Each row was made from one walk, in order. Every step used is in the known rows, and no mark comes twice. Write each row's walk.
Known rows:
d-x-p-j: [ -9  27  20 -15  21  28  12 -19   5  16  -9  24 -11  -4   7 -13   4  15
  26 -18  11  40  11   8  -4]
m-x: [  2   5   4   1 -12   5  -8   2   4   2  -5   2  -6  27  33  -9   4  -8
  -3  -1  22  11 -14  -3   1]
j-m-h: [ 10   6 -26  -3   2  26  -6   1  -1 -21  36  20 -13   4  32   6   0   4
   4   1  -4  18  19   0  -8]
p-h-m-j: [ -6 -13  16  16 -16   9  -1 -17  19  -7 -27 -17  -9  51   3 -17   0   7
  15  22  16   0  21  -2  14]
m-x-d-w: [-27  11  -3   5 -30  13   9  22  39  -2  21   6   8  22  53  -4 -19  -5
 -15   4  36   0  -1  10   9]
d-x-p-j-m-h: [ -2  34  -6 -18  20  53   9 -16   3  -7  27  41 -23   3  37  -7   4  18
  28 -21   4  59  33   8 -14]
x-p-j-m-h: [ -2  41  11  -6  13  53   4 -11  -3 -20   5  22 -18 -13  40   3   0  19
  31  -6   3  52  14   6 -20]
j-m-x: [ 10  20   0  -4 -12  24   1   9   9  -7  35   5  -5  34  24  -5   1  -3
   1  -3  17  17  -2  -2  -4]
p-h-m: [ -9  -8  13  16 -11   5   1 -19  23  -9 -29 -17 -10  16  -7  -2  -3   9
  10  10 -12  -5  32 -10   8]
d-x-m-j-p-h: [  0  19  30  -2  15  18  22 -24  14  23  20  21 -11  50   6 -14   7  11
  37   1  12   4  35  10   2]
x-p-j: [-11  33  36  -6  12  27  10 -13  -1   0 -33   3  -6 -18  10  -3   0  18
  27  -2  10  31  -6   5  -9]
h-m-x-p-j: [ -8  42  40  11 -17  37  -3 -17  23 -12 -29  10 -25  26  40 -13   4   6
  26  -3  22  46 -26   1 -14]
j-m-x-p-h: [-10  33  42  10   4  45   6 -14   6 -12  -9 -14  -3  19  29   5  -5  16
  28   5  11   6  26  -4   8]
d-x-m: [  3  17 -27  -5  -1  12  18  -8  18  14  51  38 -16  25  -3 -14   2  -4
   2 -23 -10  10  20   8  -5]
p-j-m-h: [  7  18 -19 -16   2  33   6   1   3 -11  13  16 -19  -1  31  -8   2  17
  17  -6   3  57  23   0 -22]
m-j-d: [-21  -8  19  -1  -1   4   5  34  -4   7   9   8   5  33  20  -7   2   2
  19  25  30   5   2  18   2]
x-p-h-m: [-20  16  44  25  -1  25   0 -33  17 -18 -36 -10 -12   2  -1   7  -4  14
  27  11 -11  -8  22  -4  11]
m-x-d: [-21  -7  11  -5 -21  18  -1  25  16   0  19  13  -4  21  44  -1  -2   0
   9   8  32   2  -4  10  -3]
h-m-j: [  7  -1   3  17 -22   8 -10  -5  16 -12   8   6 -10  51   3 -15   4  -6
   6  12  18   0 -13   4   1]
j-p: [  1  19  41   2  15   3   1  -7  -4   0   7   8  -1  -9   4  16   7   7
  22   1  -6  -5 -12   4  -8]
x-m-j-d-w: [-24  30  -6  18 -17   9  29  27  31   6  41  15   7  46  28 -13 -18  -9
  -1  11  22   5  11  27  -1]
h-m-x: [  5  10   4  17 -29   9 -15  -5  27 -14   2  10 -19  45  30 -11   5  -9
  -1   1  13  11 -19  -4  -5]

Write each row's walk:
[ -2  49  30  -8   9  44  18  -9   0  -7  10   6  -6 -12   0   3  -3  23
  34  -3   2  38   7   6 -15] -> x-p-j-m
[-30   9  33   1  18  24   6  16  -5  12  23  31   3  33  26  -6   5   6
  33  11  29   8  14  25  10] -> m-j-d-x-p
[-17  10  27  13   8  28   4 -36  24  -5 -15   8 -19  16  -1  -3   1  12
  25  -3 -13  -2  40  -1  16] -> d-x-p-h-m
[-32  22  10  -1  -5   3  29  27  27  12 -11  -4   8  -6  20 -14 -15   8
   1   6  15  40  17  11  -3] -> p-j-d-w
[-16 -12   3   3  -9   8   1  21  20   6  41  33 -13  65   7 -18  10  -3
  19  13  18  14  19  21   5] -> h-m-j-d-x
[ -5  11  54  17   4   7   0 -27  18  -8 -25 -10 -12   8  -5  12   4  17
  34  13 -17  -6  18  -6  -1] -> j-p-h-m
[-21   7  28   2  25  23  11 -28   4  11 -22   2  -4   0   4   0  -2  16
  23  -7  -3  -1  46  -1  20] -> d-x-p-h
[-22  13  44  12  16  23   6 -23  -1  -5 -45 -18   1 -14   7  10  -7  15
  25   9  -2  -8  27  -4  13] -> x-p-h
[ -2  16  60  19 -11  13  -5 -24  24  -9 -30  -6 -18  35  29   3   9   9
  32  10   6   5   3  -9   0] -> j-p-h-m-x
[ -3  26  48   9   7  18  20 -19   7  10  -3   0  -7  35   9  -2   4  13
  40  13  10  -5  17   8  -2] -> x-m-j-p-h
[-16  -7  14   7 -38  20  -9  17  34 -15  27  20 -16  37  38  -2  -2  -2
  12   8  21   3 -11   7  -5] -> h-m-x-d
[-32  13  27  -1  25  22   8  14  -1   9  23  32  -4   0  15   9   1   6
  29  -1   0   4  20  20   4] -> j-d-x-p
[  4  15 -30   7  -5  18   1  -5   8 -10  22  32 -27  10  38  -1   0  -9
   2  -9 -10  15  10   7 -16] -> x-m-h
[-34   1  10  21 -42  17  13   3  62 -12  -5 -11  -4  38  43 -11 -24   2
  -4  13  24  -4  30   0  17] -> p-h-m-x-d-w
[-30 -23  17   6  -4  10   8   8  26  11   5   9 -12  62   8 -19   6   8
  27  21  18  11  53  11  13] -> p-h-m-j-d-x
[ -6  29  36  26 -19  28 -15 -15  18 -21  -7  16 -19  31  38   0   2  -5
  17   0  12   3 -28   2  -2] -> h-m-x-p
[-20  13  10   6  -8  13  15  29   9   9  40  25  -4  43  17 -10   0  -1
  23  17  16   5   7  24 -11] -> x-m-j-d
[-19 -17   1 -11   7   5   6  29   3  21  33  25   1  47  19 -16   7   1
  17  10  29  12  21  20   7] -> m-j-d-x
[-14  11  47  27  -5  29   0 -28  14 -16 -36 -11  -8  38  12  -6  -3  13
  30  21  16  -7  15   1  15] -> x-p-h-m-j
[-26   9  32  13   4  29   0   9  15  -2  32  39 -11  51  20  -8   4   4
  37  11  18   7   9  24   5] -> h-m-j-d-x-p
[  8  23   0 -16   0  25  19   2   7   2  21  -2  -4   3  -8  -9  -2  19
  15  -5   2  44  15   1 -16] -> p-j-m
[-10  38  41  -3  -2  32   3  -9   5   4 -40   6 -11  11  46 -10   2   7
  25  -4  32  44 -20   2 -11] -> m-x-p-j
[-19  17  46  13   5  27   0 -20   4  -2 -51 -15  -6  14  40  -1  -2  10
  22   7  18   2  11  -6  12] -> m-x-p-h
[ -9  28  34  12  -1  25  -9  -8   0  -7 -15   8  -6  14  44   2  -1  -2
  14  -1  21   7 -23   2   3] -> m-x-p
[ -8  16  13  -1  19  22   3 -16   1   5  14  25  -6   2   7   2   1   4
  13 -14   2   2  11   9   8] -> d-x-p
[-27   5  -7   4 -17   9  18  19  33  -2  27   3  15  -8  17   3 -25   1
 -13   5  12 -13  12  14   9] -> x-d-w
[ -8   7  55   2  20   5   8 -18  -1   5 -33 -15   0 -10   2  14   4  18
  32  12  -7  -6  21  -6   1] -> j-p-h
